Every row comes from one small tree of marks. The marks that hang from a mark follow it in brackets, in the order of their numbers. Every link used is in the known rows. Which tree was each row made from?
Known rows:
j_792(j_984): -.26 .13 -.21 -.18 .14 .15 -.08 -.22 -.24 .06 -.04 -.13 -.05 .17 .11 .21
j_370(j_507(j_47(j_794))): .14 -.11 -.15 .14 -.15 -.06 .06 -.12 .02 -.06 -.06 -.13 -.05 -.23 .05
 .35
j_794(j_47 j_545 j_984(j_370 j_792)): -.06 .08 .19 -.12 .09 .24 -.11 .08 .10 .08 -.20 .00 .01 .08 .00 -.35
j_545(j_535 j_794): -.09 -.08 -.13 -.02 .14 -.17 -.06 -.01 -.18 -.17 .27 -.05 -.01 .14 .07
 -.13
j_794(j_545(j_535) j_984(j_370)): .00 .04 -.04 -.04 .27 -.03 .02 .16 -.11 -.06 .15 .17 -.01 .12 -.10 -.19
j_370(j_507): .03 -.01 -.13 .12 -.05 .04 -.07 -.05 -.14 -.01 -.07 -.08 -.03 -.09 -.03
 .20
j_984(j_370 j_792): -.14 .02 .03 -.08 .07 .23 -.08 -.06 -.15 .15 -.16 -.01 .13 .05 .03 .18
j_984(j_370(j_507(j_47(j_794(j_545(j_535))))) j_792): -.10 -.02 .13 .10 -.23 -.16 .24 .34 .24 .05 .02 -.07 .07 -.20 .02 .28
j_792(j_984(j_370(j_507(j_47)))): -.20 .13 -.14 .08 -.04 .00 .01 -.07 .03 .25 -.15 .06 .01 .06 .02 .20
j_792(j_984(j_370(j_507(j_47(j_794(j_545)))))): -.18 .13 -.10 .02 -.02 -.03 .17 .11 .12 .13 -.19 -.04 -.04 -.09 .00 .23
j_507(j_47(j_794)): .10 -.17 -.18 -.01 .03 .04 .04 -.20 -.07 -.09 -.03 -.16 -.04 -.13 .13
 .33
j_794(j_47): .01 -.04 -.11 -.07 .15 .20 -.18 -.18 -.03 -.06 -.04 -.16 -.08 -.05 .12
 -.06
j_507(j_47): .03 -.17 -.17 .03 .01 .05 -.05 -.14 -.09 .02 -.02 -.08 -.03 .04 .13 .23
j_545(j_535 j_794(j_47 j_984(j_370))): .07 .02 -.02 -.03 .25 -.08 -.16 -.09 .04 -.11 .23 .18 .02 .17 -.03 -.65
j_47(j_794(j_984(j_370 j_792))): .06 .06 .08 -.14 .09 .20 -.04 -.20 -.16 .04 -.12 .04 .11 .02 -.03 .07
j_545(j_535): -.05 -.05 -.16 -.04 .14 -.02 -.01 -.04 -.16 -.10 .24 -.10 .00 .03 .06
 .19
j_370(j_507(j_47(j_794(j_545(j_535) j_984)))): .16 -.05 -.03 .13 -.16 -.26 .18 .15 .10 -.17 .18 -.04 -.10 -.12 -.02 .08
j_47(j_794(j_984)): .20 -.03 -.12 -.10 .15 .12 -.06 -.31 -.26 -.14 .01 -.03 -.06 -.03 .00
 .05
j_507(j_47(j_794(j_545)) j_370): .07 -.19 -.11 -.04 .03 -.03 .18 .04 -.05 -.15 -.07 -.17 -.16 -.27 -.01
 .34

Which tree is each row?
-.06 .05 .17 -.08 .06 -.06 -.12 -.04 .09 -.04 .16 .10 .10 .22 .04 -.57 | j_545(j_535 j_794(j_47 j_984(j_370 j_792)))
-.12 .08 .14 -.10 .06 .03 .05 .23 -.04 .03 .08 .07 .07 .17 -.05 -.10 | j_794(j_545(j_535) j_984(j_370 j_792))
-.24 .22 -.14 .00 .10 .09 -.04 -.09 -.09 .19 -.14 .06 .02 .05 -.05 .15 | j_792(j_984(j_370(j_507)))
.05 .11 .16 .04 -.10 .15 -.17 -.09 .12 .13 -.18 .08 .05 -.03 -.06 -.24 | j_794(j_47 j_984(j_370(j_507) j_792))
.01 .01 -.06 -.06 .13 -.08 .02 .14 -.14 -.17 .20 -.01 -.07 .15 -.02 -.13 | j_794(j_545(j_535) j_984)
.00 -.06 .07 .12 -.22 .03 .06 -.02 .11 .14 -.20 -.04 .10 -.20 .02 .37 | j_984(j_370(j_507(j_47(j_794))) j_792)
.14 -.19 -.16 -.02 .04 -.01 .10 -.22 -.12 -.13 .00 -.13 -.10 -.28 .00
 .43 | j_507(j_47(j_794) j_370)
.08 .01 .00 .19 -.04 -.22 .10 .27 .13 .02 .10 .20 -.03 .02 -.13 -.09 | j_794(j_545(j_535) j_984(j_370(j_507(j_47))))
.04 .01 -.02 -.08 .13 -.02 -.05 .09 .07 -.18 .20 -.07 -.14 .06 .04 -.36 | j_794(j_47 j_545(j_535) j_984)
-.02 -.02 .16 .16 -.26 -.30 .01 .09 .10 .05 .12 .20 .11 .18 -.04 -.23 | j_545(j_535 j_794(j_984(j_370(j_507(j_47)) j_792)))
-.06 -.05 .09 .14 -.23 .03 .00 .05 .09 .23 -.20 .02 .11 -.05 .01 .26 | j_984(j_370(j_507(j_47)) j_792)
.02 -.05 .13 -.06 -.04 .09 .10 .05 .04 .06 -.17 .02 .04 .02 .02 .05 | j_507(j_47(j_794(j_545 j_984(j_370 j_792))))
.02 .02 .11 -.13 -.06 .21 -.19 -.22 .01 .00 -.10 -.13 -.01 .11 .11 -.19 | j_794(j_47 j_984(j_792))
.02 -.10 .12 -.11 -.18 -.20 .27 .13 .04 -.18 .15 -.12 -.08 -.12 -.01 .23 | j_507(j_47(j_794(j_545(j_535) j_984(j_792))) j_370)
.06 .00 .13 .14 -.23 .00 -.04 -.04 .05 .17 -.18 .15 .10 .06 -.06 .07 | j_794(j_984(j_370(j_507(j_47)) j_792))
.00 -.04 .14 -.06 -.05 -.08 .18 .17 .10 -.01 .09 .02 .07 .01 .04 .06 | j_507(j_47(j_794(j_545(j_535) j_984(j_370 j_792))))
.27 -.08 -.10 .14 -.15 -.07 .00 -.20 -.03 -.07 -.03 -.01 -.06 -.12 -.02
 .15 | j_370(j_507(j_47(j_794(j_984))))
-.06 .02 .18 .13 -.25 -.19 .12 .32 .18 .11 .04 .11 .06 .06 -.07 -.02 | j_794(j_545(j_535) j_984(j_370(j_507(j_47)) j_792))
.20 .02 -.11 -.06 .29 .15 -.07 -.27 -.22 -.04 -.04 .14 .03 -.02 -.10
 -.01 | j_47(j_794(j_984(j_370)))
-.01 .11 .22 .02 -.10 .12 -.09 .17 .21 .12 -.24 .03 .00 -.02 -.07 -.32 | j_794(j_47 j_545 j_984(j_370(j_507) j_792))
-.02 .09 .19 .07 -.12 -.17 -.12 .04 .18 .01 .11 .11 .08 .11 -.06 -.53 | j_545(j_535 j_794(j_47 j_984(j_370(j_507) j_792)))
-.09 -.02 -.06 -.08 .14 -.01 .00 .16 .10 -.15 .17 -.22 -.12 -.04 .11
 -.13 | j_794(j_47 j_545(j_535))
.02 .06 .13 -.10 .07 .25 -.20 -.17 .03 .10 -.14 .05 .06 .08 .02 -.26 | j_794(j_47 j_984(j_370 j_792))
.04 .10 -.01 .11 .10 -.12 .05 .26 -.02 -.01 .12 .19 -.02 .02 -.19 -.15 | j_794(j_545(j_535) j_984(j_370(j_507)))
